What can hang from each mark:
gisom: kupu savu vededun
kori: gisom kupu lubi
vededun: luti
kupu: gebik lubi
lubi: gebik kupu savu
savu: kori
luti: savu

Each row was made from one small tree. Brackets hold a mark, then the marks that hang from it, in alphabetical order. Every link used is in the known rows. Write each row's tree.
Known rows:
{luti {savu {kori gisom}}}: [-42.5   5.3 -17.9  -6.3 -13.4  -6.7   7.1  -5.0   7.0  13.6  -8.7  -1.5
  23.4  12.0   2.3  -2.7   1.4  28.3   0.3]
{gisom kupu}: [ -8.7 -13.7 -19.1  31.1  -2.9  -1.7  -1.9  12.8  -2.1  -2.5  -8.4 -21.9
   3.0 -10.2 -13.1   3.9 -26.0  -4.5  -5.9]
{kori gisom {lubi gebik}}: [  9.2   5.1  -0.1  -9.0 -22.2   8.0  -6.5  36.6  -4.9 -26.7  16.9   7.8
 -20.5  -5.4 -13.0  15.8 -11.1  15.2  -6.4]
{kori {gisom vededun} {kupu gebik {lubi savu}}}: [ 13.9   9.9  50.7 -12.8  19.5  -5.0 -10.7  40.4 -25.0 -15.9   4.9  23.9
  -5.6  43.2  10.7  -2.5   2.0 -42.9   6.8]
{luti {savu {kori {lubi gebik}}}}: [  2.2   7.8 -14.3 -10.7 -12.5   3.4  -1.7 -37.4   8.4  -3.4 -17.5 -12.6
  -7.8 -21.8   3.0  16.7   5.3  42.7   9.4]
{savu {kori {gisom vededun} {lubi gebik kupu}}}: [ 38.9  15.4  17.8 -13.3   0.8   9.6 -16.1  27.4  -1.6  -5.2  24.1  13.6
 -20.7 -12.3  10.1 -12.1  23.0   0.4 -15.2]
{kupu gebik {lubi {savu {kori gisom}}}}: [-34.0 -19.3  16.3 -33.5  24.7  -2.4   8.1   0.9 -18.8 -11.4 -14.8  19.3
   1.8  41.4  -0.3  13.0   6.7  -6.8  -3.0]
{lubi savu}: [-20.3 -30.8 -18.3   9.9  -0.6 -11.5   0.5  -7.6   5.2  -8.9  -1.1 -17.6
  17.9  -2.3 -20.8  -1.4 -29.4   3.4 -18.1]
{lubi gebik savu}: [  2.8 -26.9  -8.6   0.3  -4.2   1.2  -2.1   1.1  15.5  -8.9  11.3 -18.5
   1.5  -0.9 -18.8   5.9 -19.7  14.8 -32.8]
{kori {lubi gebik}}: [ 16.1  -6.6  -1.9   1.2 -11.0  -1.5  -9.0   3.7  -1.2 -31.3   1.0 -12.5
 -23.6 -21.5 -16.2  20.7 -21.9  16.3  -7.5]
{vededun {luti {savu kori}}}: [-25.8  -2.3 -12.2  10.6 -11.7 -14.4  12.8 -35.8  28.7  23.2 -14.4  -9.4
  13.3 -14.5  13.6  -4.2  -3.5  12.1   2.7]
{lubi kupu}: [-17.6  -5.5 -10.7  13.5  -4.5 -12.3  -8.6  13.0   0.2   1.2   5.3 -34.3
  14.0 -29.8 -21.8 -13.2 -24.2  -3.6 -35.6]
{luti savu}: [-32.3   2.5 -13.6  15.7 -16.2 -16.6  -3.0  -6.7   8.8  -2.9 -18.1 -29.3
  22.7 -18.3  -6.1   4.1 -30.9  19.7  -8.9]
{vededun {luti {savu {kori gisom kupu lubi}}}}: [ -1.6  35.4 -13.0  -8.7 -28.0   5.9  14.2 -15.9   5.1  32.1   7.6  24.9
   3.8  -6.3  16.5  -9.6  29.6   5.7  43.7]
{kori gisom {lubi kupu}}: [ -8.3  15.5 -12.1  -4.8 -20.3   2.7  -5.6  35.5 -14.3  -8.8  17.3  -1.6
   3.5 -31.9 -15.0  -9.4  -7.5  -2.5 -12.1]
{gisom kupu {savu {kori lubi}} {vededun luti}}: [ 53.0   7.2 -12.3  41.2   6.3  20.6   7.1 -27.5  13.6   2.5 -14.0  16.9
 -17.9 -33.2  41.4   3.7  22.0 -16.5  25.7]
{kori gisom {kupu gebik lubi}}: [-17.9  17.4  34.4 -17.2   6.9  -7.6  -3.0  42.1 -31.1 -14.3  -3.3  10.7
  -9.3  35.9  -8.8  11.1  -6.4 -24.3   6.2]
{savu kori}: [-27.7 -27.1 -14.4   5.9  10.3 -19.6   1.3 -24.4   1.6  -3.9 -15.0 -13.9
   5.3  10.9 -17.4   3.1 -16.0  14.8  -7.3]
{luti {savu kori}}: [-36.4  -5.3 -19.0   4.4  -3.6 -15.4   3.7 -36.8  10.2   9.7 -25.1 -21.5
  20.7  -4.0  -1.8   2.2 -10.6  29.9  -0.7]
{vededun {luti {savu {kori kupu}}}}: [ -9.5  14.9 -10.7   8.7 -12.5 -10.3  13.7 -37.7  21.7  41.1  -5.7  -7.0
  12.6  -2.0  10.3 -14.0  12.9   5.6  18.5]
{lubi kupu {savu {kori gisom}}}: [-25.9 -13.3 -23.7 -15.8   2.0   6.8   7.3   2.0   2.9  26.1  20.5  -1.4
  27.7   3.2 -12.6 -26.3  15.3   4.3 -27.4]
{kupu gebik {lubi {savu {kori {gisom vededun}}}}}: [ -5.1 -14.2  42.0 -21.2  34.4  -8.7  -5.4  12.5 -16.3 -22.4 -12.5  30.1
  -7.1  46.3  18.5   6.4   7.6 -24.5  -0.9]
{kupu {lubi savu}}: [-20.7 -22.3  -0.5   4.5  12.8 -13.1   0.6  -9.3   2.2 -23.1 -11.1 -17.7
  11.4  -9.7 -19.1  10.6 -31.1   1.0 -14.3]

Which tree is each row?
[ 22.4  15.5   8.5  47.3 -13.9  -1.6  -4.8  14.4  26.4  14.0  -4.8  -6.5
   3.0 -30.1  38.1  -9.2 -14.4 -23.0   8.2] : {gisom kupu {vededun {luti savu}}}
[ 13.8  -0.9  37.3   5.1  22.1  10.3  -9.8  51.1 -19.8 -19.9  -3.5  22.1
  -8.5  25.8  23.8   7.4  -2.9 -43.3   0.6] : {kori {gisom {kupu gebik {lubi savu}} vededun}}
[  2.1 -18.8   9.4  -5.0   9.7   0.2  -1.3  -0.6  12.7 -24.0   2.1 -19.1
  -5.2  -7.8 -17.6  16.3 -21.6  10.4 -29.5] : {kupu {lubi gebik savu}}
[ 25.3   3.3  -5.3 -12.6  -0.4   3.5  -1.7 -28.9  -7.7   0.6   3.0  -2.0
 -22.5   4.9 -16.0   8.4  16.6  21.1  17.8] : {savu {kori kupu {lubi gebik}}}
[ 25.6  -6.1  13.7 -14.8   8.2  12.0  -9.1  23.5  15.1  15.0  35.5   7.0
   3.1   9.9  10.4 -27.2  24.9  -1.6 -39.7] : {lubi gebik kupu {savu {kori {gisom vededun}}}}
[ -8.7  -2.4   1.1 -19.8  13.1  -5.0  -5.2 -17.8 -30.2  -5.9 -22.6  -5.6
 -12.1 -13.6  -5.3   2.7  10.3  -7.5  -1.5] : {savu {kori {lubi {kupu gebik}}}}
[ 16.7 -13.0  -1.3  10.3  11.3  18.0   0.1   7.8   9.0  -8.8   2.9 -19.2
  -7.3 -14.9  -7.4  16.6 -10.9   3.1 -18.6] : {gisom {kupu {lubi gebik savu}}}
[-15.1  18.4 -25.5  -7.4  -8.3  -1.0  -1.8 -38.3  -1.6  14.9 -19.2 -22.8
  15.5 -46.8   1.1  -7.7  10.2  24.6   4.6] : {luti {savu {kori {lubi kupu}}}}
[ 19.0 -17.4 -12.6  -6.6  -8.7   7.5  -3.8  -9.5   3.3 -21.9   5.7  -8.7
 -10.6 -19.3 -15.5  14.5 -11.8  16.5  -8.0] : {kori {lubi gebik savu}}
[ 19.7  16.8  41.1   4.4  14.5 -11.1   1.1  17.0   9.5   7.1  14.5  30.8
 -13.4  25.5  18.8 -12.7  13.7 -32.3  18.3] : {savu {kori {gisom {vededun luti}} {kupu lubi}}}
[ 36.4   6.5   6.2  20.2  -3.4  10.1   1.4  19.1   3.2   4.3   9.1  40.0
 -23.8  -2.1  32.1  -5.8  17.9 -28.9  31.5] : {savu {kori {gisom kupu {vededun luti}} lubi}}
[-18.1  26.4  12.0 -18.2 -14.2   0.1  15.4   2.9  -0.9  38.8  -1.0  23.3
   3.8  33.2  23.9  -9.3  29.0 -14.0  20.9] : {vededun {luti {savu {kori gisom {kupu gebik}}}}}
[-11.0 -21.5 -22.7  -4.5  11.6  -6.5   8.2 -40.9  -0.8  23.4   0.8  -8.0
  18.4  25.1 -19.7 -13.1   9.2   8.9   7.8] : {lubi {savu {kori kupu}}}
[  0.9  19.1  -8.6  -0.7 -19.4   0.3  -2.7  23.8 -21.1  -7.0  14.3  11.9
  -3.6   5.0 -20.0  -1.3  -3.7  -2.5  24.1] : {kori gisom kupu lubi}
[ 55.5  14.5  17.8  -7.0 -11.2  14.9 -13.0  33.2  -4.8  -8.5  36.4  24.7
 -15.5  14.0   4.5  -9.5  14.3  -8.2  11.3] : {kori {gisom vededun} kupu {lubi gebik savu}}
[ 36.5   5.3 -34.1  15.2   1.5  38.5   9.3 -31.4   1.7  -1.9 -12.0  -8.4
 -17.9 -26.9  10.8  21.3  25.6  27.5   5.9] : {gisom kupu {savu {kori {lubi gebik}}}}
[-11.6 -23.4 -17.3   6.9  27.1   6.5   9.7 -31.8   0.8   2.9 -18.6 -11.6
   7.6  -0.1  -5.1   6.9   1.2   4.1   2.8] : {gisom {kupu {lubi {savu kori}}}}
[-13.3   5.6   3.3  -8.1   1.9   1.6   3.8  18.9  -7.2   0.0  15.6   5.6
  15.2  16.9 -19.1  -5.4  -4.2  -7.9   1.8] : {kori gisom {kupu {lubi savu}}}
[ 26.6  12.3  36.6   9.9   2.9  -3.0  -0.4  33.4  13.7   2.8  28.7  27.4
  -0.8  12.4  15.3 -16.5   2.7 -42.9   8.2] : {kori {gisom {vededun luti}} {kupu {lubi savu}}}
[-24.3  12.7   3.3 -13.3   3.7 -11.3   3.0 -31.3 -14.7  22.5 -29.3 -10.6
   9.1  27.1   6.4   0.7  13.3   6.4  18.4] : {luti {savu {kori {kupu gebik}}}}
